Each row comes from the steps of one walk. Every step used is in the known rows, and no mark comes twice. Write the walk behind each row, first mark first.
Known rows:
sefut-pepi: [ 0.93  3.05  0.49 -4.78 -2.43 -3.38  1.39  5.80 -1.27 -0.56 -2.00 -0.23
  2.27 -2.09  1.17 -2.93 -0.25 -0.25  0.95  5.07 -0.23 -0.70  2.84  2.89
  0.01]
zomir-pepi-zeri-barar-sefut: [-1.87  4.73  0.17 -2.60  1.46 -1.79 -0.25  2.24 -1.89 -0.40 -2.92  0.45
  5.38 -2.98  1.54 -3.03  0.22  2.29 -0.91  7.94  1.27 -2.17  2.14  2.84
 -1.38]
barar-zeri: [-0.78  2.81  1.89 -2.69 -1.70 -4.94  2.43  5.05 -1.13 -2.23 -1.30  1.35
  2.22 -2.66  2.53 -2.49 -2.16  0.09 -1.17  5.92 -1.73  2.90  3.89  2.99
  0.20]
zomir-pepi-sefut: [-1.43  2.83 -0.60 -3.79 -2.82 -2.22  1.34  2.34 -2.72 -0.74  1.21  0.16
  2.19  0.58 -0.29 -3.56  0.59 -1.02  0.33  4.09  0.46 -0.31  2.66  2.65
 -2.79]
sebi-sefut: [-1.20  2.10 -4.35 -3.29 -3.21 -2.65  1.55  2.83  0.30 -1.52 -1.46  1.06
  2.83 -5.35  1.76 -1.31  0.12 -2.39  0.88  5.46 -0.11  1.79  4.05  2.85
 -3.25]
barar-sefut-sebi-zomir-pepi-zeri: [-0.94  5.28  0.82 -2.98  0.40  0.78 -1.18 -0.26 -0.95 -3.20 -0.82  1.62
  1.58 -5.63  3.52 -4.41  0.71 -0.73  2.22  6.01  1.13 -3.36  4.07  3.16
 -3.86]
pepi-sefut-barar-zeri: [-0.61  3.85  1.03 -3.49 -4.61 -3.23  3.63  4.00 -2.75 -1.39  0.72 -0.41
  0.99 -3.70  3.21 -3.79  0.53 -0.30 -2.40  3.39 -0.85  3.15  2.34  3.65
  2.36]
sefut-sebi-zomir-pepi-zeri-dize: [ 0.21  4.92 -0.04 -2.73  1.62 -0.38 -0.51  0.18 -1.94 -3.34 -0.39  2.82
  2.28 -4.82  1.19 -6.56  2.41  0.01  2.06  4.75  1.55  0.57  1.32  2.38
 -1.04]
zeri-barar-sefut: [-1.89  3.44 -1.61 -2.38 -2.26 -3.97  2.03  4.48  0.28 -0.05 -2.46  0.25
  5.42 -4.56 -0.61 -0.83  0.72 -0.17 -2.57  5.54  1.92 -0.58  2.11  3.48
 -2.04]
sebi-zomir: [-0.51  2.17 -2.37 -3.49 -2.52 -2.87  1.01  1.69  0.69 -2.95  0.24  1.59
  3.11 -4.51  1.77 -2.28  0.26 -2.39  1.15  3.38 -0.63  1.57  4.49  2.77
 -3.10]
sebi-zomir-pepi: [-0.81  2.54 -1.86 -4.05 -0.62 -2.76 -0.20  0.10 -0.49 -3.00  1.03  1.42
  2.50 -0.59  1.48 -2.90  0.50 -1.43  2.50  3.22 -0.33  0.64  3.87  2.36
 -3.42]
sefut-barar-zeri-sebi: [-0.51  4.06  1.02 -3.73  0.02 -4.93  2.69  6.40 -2.99 -1.80  0.34 -0.37
  0.11 -2.88  2.05 -3.52  0.05  0.82 -2.10  2.97 -1.76  4.77  2.86  4.70
  4.46]
barar-zeri-pepi: [-1.96  2.71  2.13 -1.80 -0.59 -4.71  0.91  4.65  0.50 -2.44 -0.97  2.10
  0.29 -3.17  1.19 -2.84  0.65  2.01 -2.31  6.55 -2.26  0.81  4.66  3.76
  0.08]
zeri-pepi-sefut: [-2.19  2.44 -0.92 -2.28 -3.71 -2.14  1.02  3.79 -0.16 -1.09  0.63  0.84
  0.94 -4.23 -1.83 -3.15  3.23 -0.38 -2.29  4.78 -0.37 -1.34  4.13  3.76
 -2.78]
zomir-pepi-sefut-sebi-zeri-barar: [ 1.27  3.85  1.11 -1.61 -3.52 -3.07  0.89  1.14 -5.22 -0.95 -2.68  1.34
  4.20 -0.65  2.23 -6.98  2.34  3.72 -1.97  3.99  3.10  0.92  1.08  3.03
 -0.74]
zomir-pepi-sefut-barar-zeri-dize: [-1.60  4.92  0.83 -3.54 -1.44 -3.29  3.06  3.49 -4.08 -1.05  2.25 -0.22
  1.18 -0.50 -1.18 -4.66  2.84  1.00 -1.14  2.72  0.59  4.19 -0.89  3.19
  2.59]
sefut-sebi-zeri: [ 1.81  3.30  0.96 -3.36 -4.08 -4.01  1.47  4.18 -3.66 -2.29 -4.17  1.62
  3.84 -4.98  3.21 -3.95 -0.97  1.88 -1.19  5.89 -0.06  1.34  4.27  2.88
 -1.28]
pepi-zomir: [-1.66  2.08 -0.49 -1.28 -3.60 -2.39  0.67  3.46  0.25 -0.69 -0.60 -0.34
  3.72 -1.71  0.88 -3.30 -1.25 -2.49  1.15  3.67 -0.62 -0.15  4.02  3.45
 -2.58]
barar-sefut: [-2.44  3.38 -0.96 -3.71 -2.73 -3.12  2.02  5.42 -0.19 -0.95 -1.25  0.03
  3.44 -4.79 -0.65  0.35 -0.84 -1.93 -0.84  6.23 -0.07 -1.20  4.26  3.33
 -3.87]
pepi-zeri-sebi-zomir: [-1.04  3.55 -0.99 -2.25  1.89 -1.15 -0.46  2.49 -2.12 -3.01  0.33  1.31
  1.72 -5.86  1.67 -4.90  0.84 -0.84  1.28  3.84 -1.43  1.92  5.04  3.48
 -1.04]
zomir-pepi-zeri-barar-sefut-sebi: [-0.32  5.45  1.48 -2.36  0.55 -1.17 -0.32  2.18 -1.70 -0.82 -3.81  1.22
  4.04 -4.22  2.99 -4.81  0.67  2.49 -1.38  7.51  2.93 -3.17  1.61  3.34
 -0.42]
dize-zeri-barar-sefut: [-2.90  3.96 -0.69 -2.20 -1.53 -5.43  3.14  3.92 -1.95 -0.93 -2.54  0.46
  4.93 -5.58 -0.44 -2.78 -0.05 -0.33 -1.45  5.04  0.18  0.90  2.91  1.78
 -1.77]
sebi-zomir-pepi-zeri-barar-sefut: [-1.94  4.61 -1.13 -1.89  1.73 -0.84 -1.20 -1.10 -0.49 -2.15 -1.16  1.27
  4.76 -4.24  2.18 -3.82  1.90  0.80  0.93  5.61  1.58 -1.58  2.77  2.97
 -2.90]
dize-zeri-sebi-zomir-pepi-sefut: [-3.25  3.48 -0.91 -2.09  0.74 -2.96  1.21  0.14 -5.21 -3.20  4.34  0.58
 -0.73 -0.28 -1.52 -7.34  2.86 -2.09  3.22 -0.65 -1.14  3.44  3.59  1.94
 -2.83]

Write each row's walk:
[-0.68  3.42 -2.19 -3.79 -3.20 -3.43  2.72  2.52 -0.44 -2.09 -0.95  0.55
  1.11 -5.58  4.92 -2.24  0.02 -0.73 -0.21  4.66 -0.93  4.45  3.02  3.38
  1.56] | sebi-sefut-barar-zeri
[ 0.76  3.84  1.61 -2.83 -4.02 -2.18  0.85  1.80 -5.61 -1.79 -1.49  1.03
  2.46 -0.85  1.73 -5.76  0.87  2.25 -0.31  4.45  1.11  0.12  3.04  2.88
 -2.49] | zomir-pepi-sefut-sebi-zeri
[-1.28  4.27 -0.50 -1.31 -2.19 -3.74  2.17  0.52 -0.57 -2.96 -1.66  2.06
  3.01 -7.80  1.88 -5.44  1.92 -1.58 -0.25  2.55  1.79  0.46  2.50  2.29
 -2.39] | dize-zeri-barar-sefut-sebi-zomir
[-2.21  3.03 -1.53 -2.27  0.06 -1.37  0.03  0.71 -3.04 -2.39  4.27  0.39
 -0.04  0.60 -1.89 -5.25  3.37 -1.90  2.06  0.06  0.63  1.96  2.91  3.83
 -3.07] | zeri-sebi-zomir-pepi-sefut
[-1.15  4.18  1.15 -2.76 -2.05 -3.35  3.15  5.69 -4.16 -1.36  2.12 -0.74
 -0.81 -2.71  0.88 -4.74  1.80  0.08 -2.38  1.50 -0.85  4.64  2.13  4.87
  3.49] | pepi-sefut-barar-zeri-sebi
[-0.71  3.57 -1.04 -2.85 -2.02 -4.92  2.36  5.23 -4.33 -1.35 -2.56  1.42
  5.87 -4.37 -2.48 -2.21  0.80  1.72 -1.00  5.75 -0.48  3.99  2.63  2.19
 -1.85] | sebi-zeri-dize
[-2.47  3.12  1.29  1.02  0.09 -1.68 -0.31  3.97 -1.14 -1.01  1.01 -0.62
 -1.77 -0.07  0.92 -6.32  1.81 -1.26  3.92  1.61 -0.10  2.74  2.53  5.39
  0.39] | barar-zeri-sebi-sefut-pepi-zomir
[-1.56  2.97 -1.57 -3.29  1.87 -2.86 -0.42  1.51 -1.75 -2.94  2.45  0.89
  0.61  0.50 -0.76 -3.71  1.69 -1.17  2.57  1.30 -0.25  2.19  3.62  3.59
 -2.07] | zeri-sebi-zomir-pepi
[-0.96  5.28  0.36 -2.13 -2.62 -3.37  2.35  5.70 -4.05 -1.49 -2.90  1.19
  4.42 -6.89 -2.84 -2.24  1.85  1.27 -1.72  5.96  1.84  0.93  1.83  3.57
 -3.10] | barar-sefut-sebi-zeri-dize
[ 1.08  3.96  1.67 -4.37 -0.75 -1.19  0.16  4.86 -2.14 -0.76 -3.16  0.27
  2.68 -4.63  3.44 -4.37 -0.88  1.12  1.11  7.49 -0.95 -1.53  3.64  2.50
  1.00] | sefut-pepi-zeri
[-2.81  4.10  1.42 -0.10 -2.11 -3.43  1.25  3.16 -1.59  0.74 -2.03 -1.64
  3.49 -2.51 -0.61 -5.72  1.30 -0.84  1.90  2.50  0.94 -1.60  1.72  2.89
 -1.28] | dize-zeri-barar-sefut-pepi-zomir
[-1.60  4.40 -3.03 -3.03 -1.95 -3.73  3.52  3.60 -0.91 -1.67 -0.27  0.89
  1.80 -6.24  0.83 -2.41  2.36 -0.78 -0.55  4.17  0.23  6.20  0.47  3.22
  2.14] | sebi-sefut-barar-zeri-dize
[-1.75  3.78  1.12 -2.10 -0.44 -5.24  3.07  5.84 -1.73 -1.86 -0.55  1.68
  2.95 -3.12 -1.47 -2.78 -0.03  0.45 -1.43  5.42 -0.56  4.75  1.43  2.93
  0.70] | barar-zeri-dize
[-1.14  3.26 -5.17 -4.45 -1.70 -2.39  2.11  4.21 -1.75 -1.05  0.28 -0.57
  0.63 -5.36  1.07 -2.25  2.38 -1.88  0.00  2.41  0.17  3.77  2.85  4.36
  0.97] | zeri-sebi-sefut-barar
[-0.49  2.63  1.06 -1.99 -3.28 -1.78  0.12  4.35 -0.21  0.35 -1.05 -1.19
  2.31 -0.60  0.87 -4.57 -0.08 -1.73  2.75  3.17  0.10 -1.75  2.77  3.80
 -1.20] | sefut-pepi-zomir
[-1.73  4.74 -0.37 -2.80 -1.28 -2.33  2.29  0.09 -2.70 -2.77  4.05  0.56
  0.47 -1.65 -0.60 -5.39  4.36 -0.36  0.66  0.46  0.85  5.04 -0.33  3.22
  1.00] | sebi-zomir-pepi-sefut-barar-zeri-dize
[-0.19  4.36  1.18 -2.71 -3.81 -3.15  1.58  4.91 -3.35 -1.82 -3.74  0.89
  3.75 -6.19  1.30 -1.76 -0.45  1.29 -1.38  6.65  0.59 -1.00  4.47  3.72
 -3.49] | barar-sefut-sebi-zeri
[-0.68  4.24 -0.70 -2.13 -1.00 -2.14  0.13 -0.18  0.77 -2.27 -0.76  1.62
  2.99 -2.74  1.38 -4.02  2.90 -0.37  0.21  3.03  3.85 -1.62  1.21  3.85
 -2.71] | zeri-barar-sefut-sebi-zomir-pepi
[ 0.10  3.70 -1.57 -3.45 -1.00 -0.01 -0.19  2.76 -1.09 -0.94 -3.08  0.54
  2.02 -6.38  4.17 -4.16  0.60 -0.07  2.79  7.30 -0.25 -0.46  3.56  2.62
 -0.97] | sebi-sefut-pepi-zeri
[-1.24  3.79 -2.42 -4.05 -1.10 -1.13  0.84  0.81 -3.15 -2.01  4.40 -0.64
 -0.60 -0.75 -0.20 -5.11  4.52 -1.51  1.24 -1.21  0.74  2.36  2.02  4.19
 -0.25] | zeri-sebi-zomir-pepi-sefut-barar
[-1.04  3.62  3.42 -0.66 -3.30 -2.49  1.48  3.69 -0.40 -2.42 -0.07  2.09
 -1.61 -4.47  1.71 -6.01  2.82  1.05 -3.14  4.86  0.24 -0.51  3.15  4.52
  0.15] | barar-zeri-pepi-sefut-sebi
[ 1.04  3.52  0.94 -2.32 -5.84 -2.44  2.02  3.29 -4.84 -1.71 -2.14  0.97
  3.02 -4.89  2.09 -5.04  0.76  1.04 -1.77  4.59  0.90  0.98  3.54  3.22
 -2.21] | pepi-sefut-sebi-zeri
[-2.02  3.73 -1.24 -3.92 -4.08 -3.35  2.84  3.00 -2.93 -1.26  0.76 -0.06
  0.17 -6.47  0.32 -5.26  3.46  0.02 -1.97  3.01 -1.91  0.50  3.71  2.23
  0.45] | dize-zeri-pepi-sefut-barar
[ 0.67  2.79 -0.80 -2.15 -2.56 -5.40  1.46  3.39 -3.18 -0.97 -4.68  1.24
  6.95 -3.62  1.78 -3.27  0.14  3.41 -2.52  5.65  0.41  2.81  3.12  2.71
 -0.51] | sebi-zeri-barar
[ 0.91  4.19  0.32 -2.74 -2.76 -4.19  2.20  5.14 -4.49 -1.75 -3.42  1.96
  4.49 -5.67 -0.95 -4.07  1.28  2.03 -1.49  5.50  1.07  3.03  1.84  2.88
 -0.92] | sefut-sebi-zeri-dize
